Each row comes from the steps of one path. Every step used is in the known rows, and no mark comes twice. Write the path behind each row, first mark first.
(in the rows, 128 means zero)
Known rows:
supum ririvor mero: [124 114 122 132 132 120 137 131 105 130  78 173 102 133 129 135  85 126
 131 138 130 134 119 115 126  97  93 153 179 159 122 170 128 167 123 147]
lodame gesi bobes supum ririvor vela: [111 144 112  98 137 189 136 134 142 152  77 127  90 164 118 114 154 122
 127 187  70 119 139  81 106 137  94  76 198 165  97 156 133 143 134 101]
lodame zivifu lakop gesi bobes supum: [150 145 118  96 123 127 185 109  93 196 140 115 103 168 108  88 247 124
 119 164  93 124 129  76  85 179  91  77 171 139 143 149 137 196 133 108]
bobes gesi: [153 112 108 137 132 107 136 122 131 158 102 119 149 124 125 151  78 110
 135 107 141 120 118 111 128 112 102 103 134 155 135 136 132 156 131 101]
vela lodame gesi lakop zivifu: [ 73 157 126 141 133 151 110 165 186 120 130 125 126 141 150 166  63 115
 170  94 105 119 125 101 125 149  43  17 106 137 178 119 122 134 122 139]
gesi lakop vela lodame: [ 52 147 131 137 132  96 134 159 112  75 148 122 114 152 129 168  75 132
 139 102 106 125 109 132 126  96  91  86 112 138 160 133 135 121 130 141]
bobes gesi lodame vela ririvor zivifu: [126 122 115 159 113  88 134 140 118 142  98 128 159 124 160 154 109 107
 126  67 138 126 101 127 171  78  72 161 100 146 139 167 119 135 143 119]
vela ririvor mero: [142 114 140 138 116 100 136 138  91 148  93 153 111 121 135 134 170 121
 127  84 149 128 135 126 122 100 106 129 167 164 133 177 141 173 114 141]
lakop gesi lodame zivifu bobes: [130 138 131 109 129 166 136 137 121 122 135 137  87 122 139 109 111 141
 106 142 120 147 120  89 156 148  60 228 150 122 183 172 120 134 135  98]
lakop gesi bobes: [144 117 109 121 123 141 119 112 128 157 120 131 100 148 125 118 173 122
 115 179 130 121 126  90 123 158  92 125 184 157 104 159 137 109 125 126]
lakop gesi bobes supum: [148 136 105 106 129 140 135 109 117 153 133 118  96 159 119 105 200 111
 116 167 109 125 133  75 127 176  93 126 182 149 104 149 128 142 130 102]
zivifu lakop: [137 127 122 114 132 122 132 128 124 152 116 137 115 144 137 123 150 126
 144 133 132 116 112 111  93 103 116  62 127 154 133 142 138 165 127 130]
vela ririvor gesi lakop zivifu bobes: [135 159 127 119 134 114  80 155 151 122 122 140 144 123 163 154  86 116
 183  58 119 126 135 145 134 152  95 115 126 139 151 143 114  97 121  83]
lakop vela: [102 128 118 124 128 111 119 136  98 105 122 128 113 149 127 140 100 130
 136 136 125 124 115 125 117  99 141 131 142 159 128 136 142 106 133 137]
lodame vela: [115 110 119 117 131 111 118 135 133 114 127 137 114 134 147 151  95 116
 144 129 145 118 116 120 119 107 118 122 129 151 116 163 119 118 129 143]
vela lodame zivifu lakop gesi: [133 143 130 107 130 112 165 122 117 171 149 122  96 160 118 121 169 143
 103 122 118 131 113  96 104 137  54  66 105 128 199 151 140 197 127 142]
zivifu bobes supum: [148 144 126  93 149 147 109 128 127 111 130 123  97 134 139 123 132 117
 138 116 123 129 129  95 146 133 118 150 156 132 135 142 111 150 130  90]
gesi lakop: [ 96 115 126 129 128 120 135 147 134 113 127 133 122 133 138 149  81 118
 156 115 125 117 127 116 116 128  95 116 158 144 129 149 123 135 128 114]
bobes gesi lodame: [132 132 110 145 126 119 142 128 129 141  96 128 145 114 135 139  71 109
 128 115 125 131 112 103 146  98  82 140 109 150 151 143 134 149 136  95]
ririvor gesi lodame zivifu bobes supum: [153 174 136  92 149 136 120 132 117 112 139 118 124 131 139 113 134 118
 123  97  82 150 138  84 145 149 113 219 121 124 175 142 113 114 132  86]
ririvor mero: [135 105 131 135 123 122 135 137 107 129 103 150 112 123 133 139 131 116
 130 116 144 130 131 106 122 112 107 133 162 159 131 159 132 162 118 143]
vela ririvor: [144 125 129 123 123 107 117 122 112 155 105 135 114 134 134 130 154 124
 133  97 140 118 130 126 125 117 120 116 150 161 127 160 140 143 121 126]
lakop zivifu bobes: [142 134 123 117 137 149  88 133 156 132 112 138 109 121 159 141  81 130
 169 121 143 125 124 118 144 143 108 111 137 145 154 131 118 133 126 100]
lakop vela lodame zivifu bobes gesi: [124 150 136 127 142 103 151 138 102 126 136 101 129 130 117 159  73 143
 115  81 123 134 106 129 150  97  96 111 107 125 203 135 132 154 135 110]
lodame zivifu bobes supum: [150 140 142  91 146 140 147 125 110 135 136 111 100 133 127 117 144 130
 137 106 116 130 138  92 136 154 118 168 170 126 163 144 113 170 132  92]
supum ririvor: [128 123 112 117 141 127 119 116 126 133  88 155 106 147 127 132  72 131
 135 152 123 122 115 115 126 107 102 139 159 155 115 152 128 130 132 130]
gesi lodame zivifu bobes supum ririvor: [122 168 134  94 146 154 154 124 106 118 104 142  91 136 131 104  87 137
 124 133  84 146 120  95 158 127  82 215 157 123 169 160 111 170 143  89]
zivifu bobes gesi lakop: [120 122 118 135 140 130 136 156 143 120 121 123 142 108 141 161  38 112
 160  87 139 122 111 122 146 115  73 126 152 126 145 151 107 148 133  74]
gesi lodame vela ririvor: [105 141 127 123 115 104 122 141 117 117 110 148 112 126 158 137 123 118
 132 104 131 131 116 131 138  86  94 154 104 154 136 190 130 121 132 140]
zivifu bobes supum ririvor gesi lodame: [145 187 111  92 160 151  87 131 128  85 106 150 110 142 145 118  77 113
 126 129  76 150 118  94 160 114  98 226 121 132 135 150 106  99 136  84]

Write each row's path:
[126 118 112 147 135 138 111 151 144 108 113 125 142 112 173 157  59 109
 132  92 142 133  92 110 190  83  72 193 104 126 142 158  97 116 146 105]	ririvor zivifu bobes gesi lodame vela
[137 141 124 104 149 149 134 137 101 109  95 166  82 130 134 122 100 121
 134 122 117 142 121 103 151 112  89 184 187 136 126 170 105 186 128 109]	zivifu bobes supum ririvor mero
[134 179 103 103 149 121 110 120 121 103 100 146 123 155 133 120  88 106
 124 133  69 145 122  93 138 118 103 192 111 146 128 141 119 111 136  99]	bobes supum ririvor gesi lodame
[127 139 111 131 145 180 113 123 140 156  89 125 120 171 129 115 166 108
 124 161  85 114 122  67 135 150  91 128 196 149  81 132 117 108 136 139]	lodame gesi bobes supum ririvor zivifu
[128 143 107 104 145 125 135 113 114 127  99 143 100 158 122 120 101 118
 141 143 102 128 120 100 128 120 106 142 156 147 115 142 119 171 135 107]	bobes supum ririvor
[142 129 110 127 141 135 126 101 116 151  88 128 115 170 129 116 168 117
 124 162  98 118 120  86 149 141 112 144 194 154  83 130 118 131 140 127]	gesi bobes supum ririvor zivifu
[154 124 125 115 149 154  99 129 128 112 132 112 108 145 152 128 150 119
 131 102 128 127 121  85 172 140 114 185 163 129 128 126 100 142 134 100]	ririvor zivifu bobes supum
[ 74 119 131 154 115  99 130 161  86 104 127 124 139 155 142 150 121 131
 145  75 119 117 110 144 138 101 113 143 164 145 126 143 132 110 137 134]	gesi lakop vela ririvor zivifu
[ 85 126 124 164 104  70 180 173  64 128 105 142 154 120 124 164  87 113
 153  47 127 128 114 159 124  81  85 106 156 153 149 167 139 185 127 108]	bobes gesi lakop vela ririvor mero
[117 182 122 118 121  88 110 147  79 117 116 146 139 154 141 119 161 124
 126  98  89 137 109 142  98  68 130 112  71 159 148 153 157  96 132 126]	zivifu lakop vela ririvor gesi lodame
[141 161 130 105 148 142 108 129 127 113 100 152 118 130 137 122  62 137
 121 129  91 148 125 109 148 120  96 234 134 132 165 163 116  85 135 108]	supum ririvor gesi lodame zivifu bobes
[104 138 114 117 112 116 123 143 111 128 128 152  98 133 153 127 133 119
 119 117 128 137 110 120 143 111  58 178 109 143 140 202 127 121 135 128]	lakop gesi lodame vela ririvor
[ 60 127 122 133 125 108 138 160 102  84 138 129 123 146 131 155  67 126
 158 121 112 122 116 134 113 104 119 117 150 145 133 140 134 109 135 124]	gesi lakop vela
[148 122 125 109 117 131 170 114 106 198 127 125 106 155 115  98 217 135
 119 172 116 120 123  93  82 165  90  76 171 147 141 160 145 163 128 130]	lodame zivifu lakop gesi bobes
[148 137 119 108 134 123 131 106 119 148 115 116 110 148 124 114 195 109
 132 154 109 117 139  86 120 151 127  95 176 159 100 138 132 137 128 113]	gesi bobes supum
[154 158 103  95 156 112 106 114 121 117 107 138 127 163 121 128  96 107
 132 129  84 132 129 100 124 132 125 155 139 147 112 131 117 118 131 107]	bobes supum ririvor gesi
[ 54 143 127 121 139 172 135 173 165 106  96 133  91 154 130 163  45 134
 131 130  82 125 120 109 119 102  32  49 145 143 158 158 127 152 130 119]	supum ririvor vela lodame gesi lakop
[116 114 114 110 132 141 132 130 128 132  74 143  88 147 129 137  78 146
 125 166 111 125 124 121 124  99 102 122 172 167 124 160 136 159 133  97]	supum ririvor vela
[ 96 131 103 117 120 135 122 145 130 103 137 147  98 136 152 134  93 117
 119 152 127 139 105 101 143 115  61 185 108 139 137 183 119 118 139 130]	lakop gesi lodame vela
[114 160 107 105 150 107 125 138 125  99 121 140 135 159 126 144  61 102
 154 115  72 130 127 108 115 140  99 147 145 136 116 136 107 125 134  94]	bobes supum ririvor gesi lakop
[117 135 109  91 139 136 146 124 115 126  85 134  87 160 123 126 104 133
 128 157  88 129 131 106 125 116 105 119 167 158 127 153 127 194 138  77]	bobes supum ririvor vela
[121 117 135 129 135 126 173 153 129 143 127 113 145 106 128 155  47 123
 157  75 130 124 122 120 135 138  73 133 167 119 179 152 109 172 134  75]	lodame zivifu bobes gesi lakop
[ 81 124 127 134 133 167 123 169 158 116 125 131 128 136 138 147  80 105
 158 112 113 114 127  97 105 133  78  95 157 140 128 145 122 110 127 131]	lodame gesi lakop
[ 91 156 128 135 135 148 105 143 134 120 124 111 110 161 121 143 160 125
 113 150 103 118 119  99 112 107 105  49 130 158 128 134 151  65 122 179]	lakop vela lodame gesi bobes
[118 129 140 124 121 121 153 125 114 137 111 128 114 129 132 122 117 133
 123 128 111 137 132  98 130 127  99 171 134 147 172 152 137 143 133 124]	gesi lodame zivifu
[118 135 109 124 121 150 120 131 126 118 123 141  98 136 139 117 113 121
 110 153 120 140 116  88 147 129  64 184 130 144 146 163 132 128 134 112]	lakop gesi lodame
[157 140 122 111 127  86  90 124 124 152 114 134 139 141 143 142 189 106
 133 114 126 116 137 132 104 120 138 113 136 166  88 178 132  52 120 146]	lodame vela ririvor gesi bobes
[ 83 169 128 122 140 143 115 160 124 118 136 124 112 167 128 139 133 128
 126 121 101 121 100 109  88  76  95  11  77 146 164 128 148 129 127 169]	zivifu lakop vela lodame gesi
[152 133 103 117 126 142 138 115 112 173 135 115 110 178 133  96 252 115
 114 163 107 118 112  69 122 163  88  97 165 141 108 133 126 164 137 117]	ririvor zivifu lakop gesi bobes supum
[144 139 151 109 148 129 127 126 135 130 135 116  93 129 132 141 123 146
 113  98 132 131 128 107 148 130  89 129 133 125 193 147 123 148 121 133]	vela lodame zivifu bobes
[ 64 153 151 121 137 117 148 165 106  82 159 113 103 140 128 158  77 151
 136  88 110 132 113 135 138 111  86 124 128 114 197 146 125 128 131 127]	gesi lakop vela lodame zivifu bobes
[119 143 120 124 136 170 145 138 117 151  78 154 103 148 117 112 167 101
 129 154  89 127 133  76 107 134  84 106 211 159  93 165 126 148 122 147]	lodame gesi bobes supum ririvor mero
[107 124 103 152 122 102 149 143 155 151 108 124 166 120 142 168  22 107
 190  86 128 117 119 126 127 144  69  56 128 147 160 120 119 174 134  77]	bobes gesi lakop zivifu
[125 151 118 118 143 131  78 158 168 100 131 135 143 123 163 162  48 115
 187  92 116 128 130 127 134 160 100 122 129 134 153 127 106  85 124  82]	ririvor gesi lakop zivifu bobes
[141 119  97 129 129 146 126 113 121 177  96 147 103 175 133 102 178 134
 112 192 116 118  95  93 120 132  69 107 183 151  94 152 129 137 141 140]	supum ririvor zivifu lakop gesi bobes
[140 126 108 107 127 134 131 130 121 156 132 140 104 154 132 112 150 126
 127 151 131 123 106 100  99 130  83  93 132 144 136 153 136 171 130 120]	zivifu lakop gesi
[ 96 131 119 123 123 117 119 142 134 101 120 144 112 127 158 143  88 114
 135 135 128 132 111 113 134  91  95 155 106 148 130 171 122 112 135 140]	gesi lodame vela
[122 124 131 114 132 125 124 132 143 121 110 112  86 145 132 157 130 144
 108 127 121 129 132 110 134  99  91  71 120 157 163 145 142 166 121 111]	ririvor vela lodame
[107 133 134 117 136 171 114 155 165 124 109 110  94 146 134 153 127 131
 110 128 110 125 134  92 120 110  72  49 121 154 162 144 141 142 119 127]	ririvor vela lodame gesi
[140 151 109 141 131 138 113 136 158 137  94 134 140 101 160 142  39 118
 160 105 129 137 110 112 171 117  67 127 105 143 178 133 118 151 136  66]	lakop zivifu bobes gesi lodame
[100 156 120 109 139 144 122 153 151 105 138 126 115 132 155 143  74 114
 193  96 109 126 128 111 146 167  84 104 153 124 157 126 100 168 133  67]	gesi lakop zivifu bobes supum
